Known rows, with every step that occurs:
U/A/H: [ -6  -5 -38  -2  -3 -26 -14  44   0  12 -17  19  16  -1  -8  17   5  29
 -14  12  13  22  -4  13 -23  30  10  20   6   3  11  -9 -13   3]
C/N/Z/R: [  1   5   4  -5   6 -20 -13   3   6  22  -7  -3 -12  11  -2 -20 -26  24
  -5   5  11  13  -7   7 -21  15  24  14 -17  -1 -33   1  -8  -1]
Y/T/F/Z/N: [ -3   3 -12 -15 -13 -23   2  37  17  23  -6  17 -35   8  -3 -19  -1  11
 -19  -3   9   6 -14  -5 -37  -1  17   6  18   8  32   7 -17 -12]
H/A/U/Z/F/T/J: [ -2 -10 -30 -19  -3 -32 -15  45   4  22 -29  31 -32   8 -12 -16   2  21
 -20  18  16   9 -10  10 -42  31  19  35  13  14   8  -1  12  -9]
R/Z/Y/T: [  3   7   4  -1   3 -17 -21  -6  10  26  -4  11 -26  -5  -2 -19  -5  27
 -26  -1  19   2 -17  -1  -9   7  18  18   3  10   1   6 -23   0]
J/T: [  5   2 -26   2 -17   0   8  -9  10   1  -2  19 -28   3  -6  -1   3   8
 -25   2  14  11   1 -16 -11  10  25  11   1  -2   9  10 -33  -5]
A/H/Z/N/C: [ -5   9   1  -3  19 -49 -24  41   3  27  -3   2  -9  16  -3  -9  -1  14
 -14  13   9  19  -5  18 -26  15  27  18  -9  -6  -3  -7 -11  -5]
A/U/Z/Y/T/J: [  3   0 -19  -4   8 -35 -13  69   5  25 -16  33 -30  -7  -9 -27   3  33
 -34  11  17  -3 -39  -6 -42  14   7  28  -2  16  21   5  10  -5]
C/N/Z/U/A/H: [-15   9 -12  -8   8 -30 -29  40   2  27 -22  -1  -9  23  -9 -18 -19  36
  -6  21  15  30  -8  20 -21  31  10  24 -15   2   0  -3  -7   2]
F/T/J: [  3  -3 -17  -3 -13 -13   4  24  20   6 -12  26 -21  18 -10   0  27  10
 -19   5  17  -7   5  -9 -33  -2  26  14  17   6 -29   3  -7 -13]
A/H/Z/Y/T/F: [  5   7 -16 -21  -6 -45 -20  70   0  38  -1  14 -35 -14   1 -10 -10  -1
 -19  18   9  23 -19   8 -39  10  23  20  10  11  37   3 -21  -1]
A/H: [ -3   1 -34   0  -3 -14 -13  44  -3  11  -4  13   9  -6  -7  10  11   8
 -13  12  11  19   0   3 -22  14  11  12   3   2  10  -5 -26  -2]
Z/U/A: [  4  -1 -38  -5  -8 -12 -10  20   0  11 -29  20  -4   2  -9 -18  -4  27
 -10  15   9   6 -12   0  -8  32  -1  34  -5  -2  21  -7  -7   7]
J/T/F/Z: [  6   1 -20  -6 -16   3   5   3   9   6  -4  25 -41  16  -8   0   5  14
 -20  -1  11  17 -10 -16 -27   6  22  13  19   5  23  17 -24 -18]
U/Z/F: [  6  -6 -26  -2   6  -4 -10  -4   4   8  -8  15 -14  -1  -5 -12  -6   8
 -17   2  12  14 -20  -3 -32  16   8  26   2   5  30   3  -3  -4]
H/Z: [  1   2  -5   6  -7  -4  -9   9   1  15   5   9  -5  -6  -1  -6 -11   6
 -13   8  13  12  -3  12 -12   8  30  22  -2  -5 -12  -3   5  -6]
J/T/F: [  8   1 -36  -8 -21  -4  10   0   9   4  -7  25 -46   3  -8  -3   4   2
 -22   0   9  14  -8 -23 -21   4  21  16  11   3  17  13 -44 -12]
C/N/Z/Y/T/F: [  3  12   1 -15   0 -27 -11  12  13  41  -7   0 -43   1  -2 -30 -22  12
 -12   5  12   7 -17   6 -22   1  22  12  -5  11   1   8 -14  -6]
J/T/Y: [ 11  10 -22  -5  -6  -7   7   2  13   1 -11  24 -37  -7  -5  -6   1   7
 -23  -2  13  -3  -8 -12 -10   4  29  15  -1   4   4  12 -28 -10]
F/Z/Y/T: [  7   7   1  -6  -1 -12  -9  21   6  28  -2  14 -15  -3  -1 -16  -2  24
 -18   3  14  -5 -15   3 -20   7  16   9   9   9  24   6   6  -2]
T/F/Z/Y: [ 19   4 -17 -11   3  -2 -15   6  -1  24  -8  14 -22  -3  -4  -5  10  13
  -6   2   8  -2 -24  -3 -22   3   4  21  15  10  22   3   6 -14]
R/Z/Y: [  9   9  -1   5  14  -5 -31 -27   1  21  -5   5 -12  -3  -4  -6   4  31
 -16  -1  18  -1 -20   1  -1   8   8  26   1   7 -10   0  -9  -5]
Z/F/T/J: [ 11  -6 -32 -14 -10 -19   0   9  15  12 -16  25 -41  20 -11 -17  18  -3
 -16   3   9  -2   0 -12 -35   1  16  21  20   7   4   5 -14 -11]
C/N/Z/Y: [  3  15   3  -2  17 -13 -23 -14   6  32  -3  -8 -18   1  -2 -19 -14  21
  -5   7  16   3 -10  12  -7   6  16  16 -17   4 -20   1   6  -4]
Z/Y/T/J: [  9   6 -18 -10  -7 -31  -3  28  15  26  -9  22 -43 -13  -1 -29   6   5
 -27   4  13 -18 -18 -12 -21  -4  13  18   7   9  13   6  -2  -1]
C/N: [ -7   8 -20  -3  -1  -6 -15  -3   9  10   0   2  11  -3  -3   0  -7   7
  -3   4  19   4   6   9  -7   9  21  15  -3  -1 -21  -4 -14  -3]
C/N/Z: [ -9   9   2   5   4  -2 -13  -6   9  22  -2  -5  -7  11  -5 -14 -15  19
  -7   4  16  14   1  12 -10   6  25  11 -14  -1 -33   2  -3  -8]
F/Z/Y: [ 16   8  -3   0  12   0 -19  -4  -1  23  -2   9  -2  -3  -3  -6   8  25
  -8   4  13  -7 -15   5 -12   9   7  17   5   6  11   0  21  -6]
A/H/Z/U: [ -2   7 -19  -8   0 -25 -27  61  -9  20  -6  10  -8   3  -5 -12  -7   9
 -13  26  10  31  -7  11 -26  23  14  30  -3  -2  25  -3 -16   2]

Rows:
[-10   1  -7  -2  17 -59 -23  43   5  26 -17   9  -2  19  -4  -3  -8  34
 -15  15  10  19  -8  26 -25  31  25  24  -6  -4  -5 -11   4  -1]
U/A/H/Z/N/C
[ 15  -3  -2   2  -1 -10   3   9   2  21 -12   7 -24   8  -4 -27 -13  26
 -15   4   2  11 -16  -5 -23  12  20  14 -16  -4 -20   2  -5  -2]
N/Z/R
[  4   6  -9   4  16 -26  -5 -12  14  17 -13   6 -11  16  -6 -23   6  17
 -12  -2   5 -11  -5  -4  -6   9  17  14 -14  -9 -17  -8 -13  -6]
Z/N/C
[ -3  -7 -25 -15  -3 -46 -19  51   3  24 -18  19 -12  14  -7   6  -6  19
 -12  19  14  32  -1  23 -44  34  25  25  13   7  21  -4 -11   0]
U/A/H/Z/F/T
[  6 -11 -32  -5   4 -16 -10  45   0  16 -20  28 -14  12 -15 -12   2  25
 -18  11  14  16 -20  -2 -46  28  11  26   3  12  26   2 -16  -5]
A/U/Z/F/T
[  4   9   1 -15   9 -19 -14  -1  17  28 -16   2 -36  20  -8 -24 -15   9
  -4   2  12   5  -3  13 -26   6  30  14  -5   9 -18   7 -14 -11]
C/N/Z/F/T/Y
[  7   0 -26  -9   9 -22 -25  29  -9  29 -20  18  -3 -23  -6 -11  -8  29
 -15  20  17   5 -18  18 -15  38  11  34  -5  10  15  -9  19   1]
H/A/U/Z/Y
[ -5  -1 -14  -4  16 -36 -20  27   1  25 -24  16  -7   2  -8 -21  -9  35
 -18  15  12   4 -14  17 -17  37  20  29 -13   1  -8 -11  11  -4]
H/A/U/Z/N/C
[ -2  -4 -14 -12 -26  -8   9  38  12  21  -5  24 -27   2  -5 -12  -5  11
 -21  -2   7  10  -9  -6 -36   0  22   7  22   8  23  10 -21 -11]
Y/T/F/Z
[  5   0 -12 -10   0 -39 -21  60  -8  20  -1  10  -5  -4   0  -1 -12  11
 -12  18   8  28  -9  12 -39  24  24  21  -1  -1   5  -5 -14   2]
A/H/Z/R
[  4  -9 -24 -12  -1 -27 -15  45  -9  18 -22  23   0 -17  -5 -12 -17  34
 -14  18  12  13 -14  13 -28  45  16  32  -6   5   5  -9   8   4]
H/A/U/Z/R
[ -4   3  -2 -10   2 -23 -11   0  19  25 -13   5 -47  35  -9 -25  -5   8
 -10   4  15  11   0   6 -34   1  25  18   3   7 -26   9  -1 -14]
C/N/Z/F/T/J
[ -9  -4 -21  -2   0 -33 -22  53  -3  19 -11  15  10  -1  -4  11  -8  26
 -14  17  16  29  -6  26 -26  30  23  25   4   2   5  -9   2   0]
U/A/H/Z
[ -2  -4 -37  -5 -13 -10 -10  30  -6  21 -19  19   2 -17 -10 -10  -6  16
 -11  16  11   8   2  13  -4  31  18  26   0   1  -6 -12  -3  -1]
H/A/U
[  1   1 -13   4  -3  -6  -6  11   2  23 -29  11 -24  19 -11 -33 -11  38
 -15  14   7  17 -16   4  -9  25   5  29 -17  -3   3   0   5   2]
N/Z/U/A
[  0   0 -15  -2  -1  -3 -17  23  -1  14 -22  19   2  19  -9 -11  -1  41
  -8  13  12   8 -14   8 -14  30   1  30   5   0  22  -2  18  -1]
F/Z/U/A
[ -3  -1 -21 -16  -2 -42 -17  60   4  32 -21  29 -31 -17  -5 -26  -8  27
 -30  18  18  -2 -22  11 -31  28  16  33   4  15  17  -1  22  -2]
H/A/U/Z/Y/T/J
[ 15  -5 -17 -14  -7  -9  -3  25   0  13 -11  20 -18   4  -5  -8  -2  19
  -5   1   2   8 -21  -8 -38  10  10  19  16   5   9   3  -8 -11]
T/F/Z/R
[ 13   7  -5 -16 -11 -33  -8  31   6  35  -1  15 -44 -19   3 -25 -20  -3
 -20   9   8   4 -21   4 -26   3  29  23   7   8  23   4  -8  -3]
H/Z/Y/T/F
[ 10   6   3   1  -2 -15   1   9  10  39  -7   6 -41  -3  -3 -35 -12  20
 -26   5   8   2 -19  -1 -15   2  22   8 -13   6   6   8  -4   0]
N/Z/Y/T
[  2   4 -18  -7   7 -45 -30  45  -5  29 -13  12   1  -8  -2   6  -7  28
 -13  20  16  20 -15  25 -24  31  15  29   2   6  17  -9  12   3]
U/A/H/Z/Y
[  5  -2 -18  -4 -11  10  -4  14   1  15  -6  19 -12   8  -7   1   7  12
  -7  -1   7   8 -14  -2 -26   1  12  17  19   6   8   4  -4 -18]
T/F/Z
[ -1  -4 -30 -13 -28 -12  13  38  13  18  -8  24 -31 -12  -4 -17  -6  -4
 -23  -1   5   8 -10 -13 -29   0  23  10  14   6  21   6 -41  -4]
Y/T/F
[ -1   2 -35 -19 -12 -25 -11  47   0  11 -22  28 -43  27 -12  -2   2  33
 -17  15  10  33 -14  -7 -38  30   6  25  17   8  57  13 -30  -9]
J/T/F/Z/U/A/H
[ -5   1 -23  -7   3 -15 -25  54  -6  15 -23  18   6  23 -11  -3   4  44
  -9  19  12  21 -11  14 -26  35  -2  27   6   3  33  -3   7   1]
F/Z/U/A/H
[  8   5  -8  -4   3 -22  -9  21   9  24  -4  18 -18 -17   1 -13  -9  21
 -28   6  18  -1 -26  -1 -33  13  15  17  -2  12  32   5   0   3]
U/Z/Y/T
[ -3   2 -18   0   2 -19 -15  43  -3  25 -28   9 -19  22 -13 -24  -6  40
 -17  20   6  30 -16   8 -21  30   3  27 -14   0  16   0  -5   3]
N/Z/U/A/H
[ 13  -2 -19 -16 -15 -14   4  11   6   7  -9  25 -47  15  -5  -7  -4  20
 -16   0   7  14 -15 -20 -39  14  20  15  15   4  24  15 -29 -13]
J/T/F/Z/R
[ -1  -6 -27  10   7  -2 -12  46  -4   8 -12  25   7  -4 -13  -6   1  32
 -21   9  16  14 -24   1 -29  24  10  26  -6   7   8  -3  -3  -5]
A/U/Z
[ -1   3   1   8  26 -25 -12  -3  13  13 -10  10  -7  16  -5 -15   0  29
 -21   0  12  -2 -19   1 -26  15  17  19 -15  -3  -6  -4   5  -7]
U/Z/N/C
[  4  -7 -19  -9   0 -19  -7  12  15   8 -15  26 -35  21  -9 -10  12  11
 -23   5  16   6 -15  -7 -55  10  16  25  15  12  12   9   3 -12]
U/Z/F/T/J
[ -2  14   8  -8   4 -24 -14   4  13  37  -3  -3 -31   1   0 -29 -23  18
 -14   5  17   4 -10  10 -14   6  25   9 -13   6  -8   6  -6   0]
C/N/Z/Y/T
[ -5   1 -16 -13  -1 -57 -21  64   3  34 -12  16 -12 -11   0  -2 -16  24
 -21  20  16  23 -13  23 -30  30  24  22   4   9  30  -4  -2   7]
U/A/H/Z/Y/T
